Each row was made from one path, in order. Every step used is in the known rows, and no mark comes twice. Write each row's path.
(in the rows, 128 means zero)
Known rows
dafaz, kofa, minabi, gotu, gunob, kozur, fura: [132 139 115 115  98 168 146 122 150 117 105 143 102 114 133 103  88 159
 108 154 106 134 126 168 129 127 122 125  73  67 149 159 122 132 120 145
 141 143 125  88 157]
kofa, minabi, nete, dafaz, latu: [116  84 126 142 133 139 137 125 125 114 108 125 145 132 113 112 119 131
 144 142 161 155 130  96 133 142 138 115 138 101 130 132  99 145 153 119
  91 142  73 137 105]
minabi, gotu: [137 133 123 122 136 133 115 112 128 134 125 138 128 127 127 160 124 136
 141 131 149 120 119 125 123 128 132 113 116 144 125 138 128 155  88 120
 143 124 142 121 130]
nete, dafaz, kofa: [153  96 121 135 117 146 124 105 111 124 121 105 157 106 117 122 126  92
 159 152 164 141 102 129 131 135 130 109 147 128 134 102 113 144 171 118
 175 139 103 143 121]
gunob, kozur, fura, gotu: [101 163 123 145  83 147 134 127 146 159 132 118 148 110 102 111 123 137
 115 143  33 139 136 190 114 132 133 116  94  92 129 139 168  87  99 126
 150 107 133 108 133]
gunob, gotu: [150 148 108 117 123 195 103 111 134 139 141 123 128 119 173 148 144  95
 125 128 159 146 127 139 130 123 113 120 135 151 111 138 136 144 106 119
 138 121 131 137 136]
latu, minabi, gotu, gunob, kozur, sedo: [112 179 130 148 109 156 111 139 148  97 113 110  76 142  83 119 138 154
 115 138 105 109 140 141 137 116  86 114  99 139 146 153 124 121  91 136
  96 142 167  95 140]
nete, dafaz, latu, minabi, gotu, fura, kozur: [ 94 113 140 129 159  29 104 137 108  99 106  89  85 143  70 126 130 142
 115 168 142 138 133 182 135 120 128 121 109 127 138 148 100 130 181 120
 108 151 112 117  88]
gotu, minabi: [140 132 134 121 129 121 123 138 123 131 144 129 123 142 148 138 143 122
 119 105 155 131 117 118 123 123 128 147 135 141 126 101 123 132 101 122
 132 107 135 135 127]
sedo, kozur, fura: [135 163 128 173 111 121 171 149 131 150 141 170 154 128 108 123 125  97
 125 142  60 128 120 155 105 130 148 130 113 121 133  96 167 173  92 128
 133 104  99 142 139]
fura, gotu, gunob: [121 122 142 146 108 126 141 116 124 131 128 135 127 128 124 135 121 119
 104 146  88 123 139 145 122 118 110 146 131 115 111 119 129 105 113 120
 148 125 164 116 152]
zapot, fura, gotu, gunob: [119  90 144 133 106 119 142 134 119 135 144 105 122 117 127 142 116 100
 117 155  95 138 144 132 140 116 103 159 134 123 100 119 125 105 157 118
 142 113 137 109 147]
nete, minabi: [142 118 127 138 123 164 139 128 131 127 139 122 148 141 158 142 144 131
 133 104 136 144 122  92 121 141 143 124 143 119 119 126 133 122  88 121
 145 120 131 151 117]
dafaz, nete, minabi: [144 117 127 115 123 144 138 127 120 118 131 134 143 142 151 122 141 116
 129 107 155 120 119  77 123 138 142 130 146 116 128 125 116 123 136 129
 129 133  89 154 118]
latu, minabi, gotu: [131 138 130 102 147 106  98 127 124 125 121 108 119 139 122 150 147 140
 130 124 140 110 124 130 138 116 114 122 118 151 137 144 116 162 107 125
 125 113 137 120 113]
kofa, dafaz, nete, minabi, gotu: [139 128 126 101 151 136 117 116 120 104 136 150 132 120 141 124 115 144
 123 112 212 121 115  48 124 131 143 107 136 108 138 158 109 105 143 142
 123 135  94 128 125]
minabi, latu, dafaz, kofa: [154 112 120  70 150  99 165  99 114 126 109 141 125 129 129 123 121 110
 175 115 114 109 130 139 135 134 143 124 130 166 126 125 119 183 187 127
 151 167 176 137 134]
gunob, kozur, fura, gotu, minabi, latu: [ 93 152 135 122 114 110 128 134 141 143 143 148 112 134  97  90 119 146
  86 118  60 134 154 170 122 128 133 125 115 102 138 144 153  75 117 144
 152 116 164  80 119]
gotu, gunob, kozur: [140 140 132 171  89 170 124 123 142 133 131 129 104 128 149 131 130 129
 118 126 116 132 138 168 115 124 113 133 100 127 122 118 148 111  90 121
 121 137 146 119 137]
fura, kozur: [128 149 123 155 117 127 132 141 125 148 124 101 132 113 152 153 122 140
 135 117 117 121 114 166 120 130 143 128 110 135 123 116 162 119 122 112
 132 121 121 142 134]
minabi, kofa: [143 117 123 148 147 120 110 124 141 145 121 143 138 123 144 154 134 152
 145 127 136 109 119 146 123 137 126 124 145 153 133 119 132 161  82 130
 139 140 147 148 125]
fura, zapot: [111 129 126 160 112 163  92 110 128 150 123 109 153 129 152 144 121 106
 141 112 140 128 130 138 127 122 147 128 108 139 107 111 153 125 108 117
 141 102 128 125 126]
dafaz, latu: [134 109 125 124 126 120 161 119 125 131 118 130 131 137 140 137 118 118
 169 118 133 144 126 120 117 137 140 130 134 136 108 110 142 173 125 117
 108 135 119 132 126]
kofa, dafaz, latu, minabi: [131 122 132 104 153  97 141 126 121 114 123 103 126 125 146 124 128 132
 162 108 157 146 128 104 130 120 128 133 143 133 125 129 137 151 165 131
  85 122 102 129 112]
dafaz, kofa, minabi, latu: [143  98 115  85 139 175 131  96 128 121 107 132 140 112 161 114 101 135
 150 116 156 119 140 109 135 128 141 125 150  97 134 145 121 146 168 135
 141 151 123 126 141]
nete, dafaz: [141 111 129 163 128 138 116 114 119 132 135 113 153 114 128 139 146 100
 148 140 153 151 112 127 125 133 134 112 136 128 130 110 129 132 129 111
 161 121 110 144 110]
dafaz, kofa, minabi: [147 109 114  91 117 186 135 108 129 125 113 111 153 110 164 120 112 125
 150 127 153 125 118 115 129 128 132 135 136  91 132 131 115 143 146 123
 137 133  94 144 152]
fura, gotu, minabi: [113 133 140 113 120 110 124 128 119 135 148 122 133 139 117 121 137 121
  99 122 121 122 128 125 123 120 118 146 142 123 120 115 115  89 112 121
 149 103 146 120 135]
minabi, nete, dafaz: [132 103 127 167 124 141 104 132 119 133 121 122 153 124  98 140 141 124
 140 148 146 137 116 119 133 136 126 103 138 144 134 112 118 138 123 117
 127 127 115 146 106]
sedo, kozur, fura, zapot: [102 165 129 199 102 138 135 139 131 158 134 159 164 134 111 117 109  85
 117 134  71 124 130 163 114 124 161 129  92 125 120  89 175 150  98 129
 141  89  96 123 135]
sedo, kozur, fura, gotu, minabi, nete, dafaz: [ 93 145 145 185 112  82 136 164 113 135 151 170 151 146  28  85 130 101
  61 171  66 129 125 138 123 130 125 123 133 115 147  90 108 108 123 133
 139  98  93 119 113]
gotu, gunob: [148 121 135 155 118 136 143 128 128 126 125 141 118 132 154 152 129 119
 129 130 125 132 126 138 123 121 119 145 124 133 117 107 138 147 107 121
 131 128 153 131 145]
kozur, fura, gotu: [109 143 126 128 114 112 153 132 133 152 127 131 160 115 110 131 122 127
 125 147  41 136 123 161 121 128 140 129 117  98 124 130 157 124 112 127
 158  98 140 118 141]
zapot, fura, kozur: [127 119 126 139 113 126 131 157 119 151 139  74 127 102 155 161 116 118
 145 127 124 135 121 156 137 125 136 142 113 144 112 116 158 117 168 110
 122 112  94 132 130]
nete, minabi, gotu, gunob, kozur, sedo: [118 163 126 170  99 200 137 132 156  92 127 140  89 148  96 121 123 162
 108 130 121 132 136  95 123 140 113 100 108 112 131 155 123  88  56 137
 127 153 174 103 143]
zapot, fura, gotu, gunob, kozur: [113 111 142 149  75 158 125 132 131 141 148  93 108 113 120 124 117 106
 109 152  86 140 156 163 133 118  96 146 108 116 106 129 135  70 139 117
 132 122 131  97 140]

Write each row's path
[143 126 128  98 159  93 158 109 122 134 123 148 122 137 139 140 140 114
 163 106 100 118 140 137 130 132 145 128 120 168 122 132 135 169 147 121
 138 150 180 139 123] : minabi, latu, dafaz
[138 106 124 135 165  96 137 117 138 126 119 152 130 113 142 134 102 164
 166 122 175 135 121 112 118 140 136 119 153 140 128 125 137 160 124 141
 103 154 126 136 125] : minabi, kofa, dafaz, latu
[ 99 165 133 131  93 118 132 146 141 147 148 124 126 130 105  95 132 139
  86 129  60 140 132 178 118 128 126 134  99  97 135 127 145  71  95 132
 149  95 137  98 130] : gunob, kozur, fura, gotu, minabi
[149 137 126  82 139  84 164 118 112 129 118 137 130 135 136 126 151  91
 158 118 124 100 116 130 126 128 135 143 110 159 131 118 112 169 174 117
 111 146 112 161 135] : latu, dafaz, nete
[146 134 124 109 135 134 124 113 116 125 129 135 144  99 151 127 119 118
 149 117 188 117 117  92 120 119 139 128 139 120 136 126 138 121 167 132
 104 126  81 145 142] : kofa, dafaz, nete
[111 144 134 102 160  38 129 143 128 130 136 172 132 110 107  93 110 159
  89 136 131 107 115 128 128 123 127 141 149 101 159 133 116  94 157 162
 131 120 110 115 139] : kozur, fura, gotu, minabi, kofa, dafaz, nete
[149 128 128  85 140 101 170 124 116 113 128 136 132 152 146 116 159 105
 140 103 127 112 117  91 127 140 144 140 121 141 129 127 100 143 163 122
 123 147 114 168 121] : latu, dafaz, nete, minabi
[114  96 134 118 113 115 107 128 101 119 125 112 146 133  58  96 121 122
  98 159 147 122 114 115 140 130 108 117 159 129 137 106  70  95 173 128
 153 131 121 119 117] : fura, gotu, minabi, nete, dafaz, kofa
[100 117 132 149 120 140  73 113 126 137 118 113 137 139 126 144 127 115
 128 141 125 127 146 167 121 112 144 141 110 123 109 120 138 116 105 121
 129 117 146 136 133] : gotu, fura, zapot
[142 114 135 121 133 120 140 124 121  97 123 167  99 154 134 127 121 130
  98 126 174 111 124  79 128 130 124 131 126 117 129 140  92 129 127 138
 130 151 127 118 131] : dafaz, nete, minabi, gotu, gunob
[ 99 141 134 159  73 183 143 141 141 122 138  89 107 113  78 114 114 113
 124 159  67 136 153 139 135 121  91 133 121 113 112 135 140  63 134 122
 114 130 145  96 162] : zapot, fura, gotu, gunob, kozur, sedo
[138 103 128 106 144 134 137 115 120 113 125 156 130 144 146 114 130 125
 128  95 159 115 142  71 128 138 150 119 160 120 130 141 123 124 159 140
 127 151 119 134 109] : dafaz, nete, minabi, latu
[152 147 116 117 168 146  74 127 141 125 158 153 105 114 180 129 135 143
  93 116 226 138 120 117 134 122 103 128 161 157 136 140 112 116 101 149
 134 130 142 130 131] : gunob, gotu, minabi, kofa, dafaz
[114 135 136 149 110  98 169 139 133 138 124 147 132 123 118 130 115 126
 104 155  35 138 130 167 123 121 126 146 112  95 120 123 149 122 115 131
 158 109 163 106 152] : kozur, fura, gotu, gunob
[141 135 115 107 130 171  82 113 132 127 135 128 111 129 146 148 150 103
 110 158 146 147 145 168 123 113 109 134 135 133 113 149 122 135 103 122
 125 133 149 148 141] : gunob, gotu, fura
[115  99 134 111 109 136 127 128 117 149 147  89 150 109 119 142 122  99
 139 146 102 137 137 126 137 121 117 142 138 125 102 127 132 107 152 112
 147 102 114 120 136] : zapot, fura, gotu
[113 179 117 167 114 149 149 150 135 130 115  98 131 113 114 143 119 145
 150 126  97 118 112 140 123 132 137 116 121 131 130 123 166 109 119 116
 113 130 137 139 155] : fura, kozur, sedo
[144 136 118  96 151 156  94 117 130 124 151 154  93 140 168 127 140 109
  96 103 186 141 147 117 137 119 116 128 154 160 119 142 122 131 124 136
 138 131 164 110 122] : gunob, gotu, minabi, latu
[119 177 115 163  87 199 126 128 151 129 124 106 130 119 103 124 134 134
 157 126 100 126 132 135 117 134 121 103 117 126 132 130 160 107  81 122
 106 134 139 131 147] : gunob, kozur, sedo
[128 120 121 125 125 183 115 132 136 135 110 127 149 128 146 138 127 156
 129 121 134 122 132 107 130 128 130 130 129 108 132 140 118 137 103 123
  91 121 108 147 135] : kofa, minabi, nete
[126 102 125 152 130 170 101 125 127 123 118 117 158 118 127 124 137 136
 127 143 156 142 124 103 137 134 130 113 134 100 141 135 103 122 126 118
 118 123  85 147 112] : kofa, minabi, nete, dafaz
[137 121 126 101 138 132 124 118 121 111 127 149 126 144 128 128 129 131
 120 117 172 110 118  73 124 137 140 115 132 121 132 147 100 130 125 133
 131 140 102 131 119] : dafaz, nete, minabi, gotu
[127  97 136 133 143  84 133 123 113 111 121  89 131 139 111 115 151 101
 153 132 143 154 123 124 139 131 124 123 141 139 130 115 115 162 174 116
 119 129  91 131  83] : nete, dafaz, latu, minabi
[ 96 161 119 176  85 167 101 128 150 162 123 113 146 120 135 120 116 123
 129 119  74 142 134 192 120 129 156 116  63 113 123 123 185 106  93 129
 142  97 120 103 122] : gunob, kozur, fura, zapot
[151 118 125  69 146 117 171 107 125  99 102 146 100 131 144 123 109 128
 130 144 139 110 119 129 141 123 119 146  91 120 132 147  74 171 159 126
 140 162 153 123 162] : latu, dafaz, kofa, minabi, gotu, gunob
[122 117 131 108 150 102 126 142 120 116 110 111 127 136 116 127 123 160
 152 112 151 133 132  95 137 124 123 124 144 149 130 131 124 162 160 136
  48 127 106 131 106] : kofa, dafaz, latu, minabi, nete
[115  90 141 110 142  81 106 146 126 143 155 115 122 130 113 129 128 133
 103 139 134 119 133 130 144 125 103 154 160 147 122 119 101 104 133 133
 148 114 133 116 122] : zapot, fura, gotu, minabi, kofa
[ 91 176 128 123 146  84 100 158 129 100 102  85  87 138  61 143 137 171
 116 157  93  99 133 170 135 110 115 122 110 131 147 163 123 115 125 130
  94 137 160 128 141] : latu, minabi, gotu, fura, kozur, sedo
[144 116 131 100 163 109 164 116 126 118 134 150 124 153 152 127 150 127
 145  92 108 132 140  99 131 144 154 124 131 151 120 142 124 143 134 126
 151 151 183 146 109] : nete, minabi, latu, dafaz
[107 142 140  53 159   4 180 135 110 125 128 172 111 148  92  83 132 110
 102 119  63 103 139 141 135 124 142 152 118 131 141 137 110 130 206 144
 136 133 155 108 131] : kozur, fura, gotu, minabi, latu, dafaz, nete
[107  88 145  91 138  97 119 135 113 133 158 116 114 131 118 122 119 109
 110 121 130 132 157 106 145 118 118 150 160 136 111 130 119  92 172 130
 145 110 148  94 121] : zapot, fura, gotu, minabi, latu
[128 115 132 107 138  93 148 130 121 122 115 100 122 149 134 129 142 121
 157 110 121 134 132 127 132 126 125 139 135 146 121 118 128 180 149 121
  93 126 111 130 106] : dafaz, latu, minabi
[112 147 119 151 110 149 150 168 129 135 129  71 126 103 115 151 114 125
 162 135 104 130 118 132 140 130 130 129 123 139 117 122 164 109 162 115
 109 119 109 133 153] : zapot, fura, kozur, sedo
[140 130 130 104 173  77  92 131 125 119 118 128 127 113 141 118 139 153
 134 118 181  90 120 115 138 117 111 132 156 146 163 136 111 142 170 152
  92 138  87 148 116] : latu, minabi, kofa, dafaz, nete
[129 108 135 154 133 120  99 147 114 122 137 129 133 145 100 128 148 128
 109 132 171 138 113 107 136 132 121 122 142 149 140 100  96 124 125 124
 125 117 118 136  99] : gotu, minabi, nete, dafaz
[132 152 127 172  91 141 151 144 150 141 126 143 109 123 139 128 123 136
 117 136  60 147 131 192 116 129 127 134  80 106 131 120 168 127  92 134
 130 124 148 111 141] : gotu, gunob, kozur, fura
[146 125 123 147 161 123 103 119 140 137 129 145 142  99 157 148 120 164
 148 124 171 121 116 121 122 131 130 118 152 140 140 127 140 136 100 139
 129 136 135 146 132] : minabi, kofa, dafaz
[144 109 125 152 149 138 120 132 145 129 133 145 142 141 153 141 140 163
 126 114 141 123 120 107 124 149 134 121 157 135 132 129 121 136  70 135
 153 141 145 155 110] : nete, minabi, kofa
[136 131 140 121 145  91 110 133 125 110 117 126  90 148 128 148 139 140
 110 132 133 111 129 136 141 110 100 139 110 148 133 136 108 162 112 130
 122 124 159 106 124] : latu, minabi, gotu, gunob
[143 110 129 106 158 141 129 110 120 105 135 159 134 120 158 108 116 136
 133  90 194 126 139  46 127 132 153 113 167 108 137 151 132  98 177 149
 121 148 109 134 115] : kofa, dafaz, nete, minabi, latu
[127 159 117 152  93 153 136 137 150 155 131 124 138 115 132 128 131 138
 138 127  69 146 125 183 113 136 143 115  86 111 135 127 176 129  88 128
 136 112 122 121 128] : gunob, kozur, fura
[147 115 126 151 163 143 112 126 143 121 140 147 145 116 165 137 127 175
 129 109 178 135 116  82 124 143 138 113 162 123 138 138 129 108  87 145
 146 137 135 153 117] : nete, minabi, kofa, dafaz
[150 118 127  98 163  73 156 129 128 117 121 157 127 152 142 116 155 135
 133 109 133  93 116 106 129 149 135 136 137 157 142 130  89 156 144 137
 127 169 127 171 114] : latu, dafaz, nete, minabi, kofa
[140 144 114 108 129 178  84 144 129 131 142 138 108 150 145 136 147 126
  87 119 175 133 129 119 138 122 101 130 140 169 121 128 103 137 100 131
  99 117 140 129 126] : gunob, gotu, minabi, nete
[137 116 126 124 140 125 155 114 125 124 128 130 137 112 151 134 105 129
 170 115 170 154 122  97 115 131 147 124 139 123 113 122 149 146 146 126
  98 133 110 132 131] : kofa, dafaz, latu
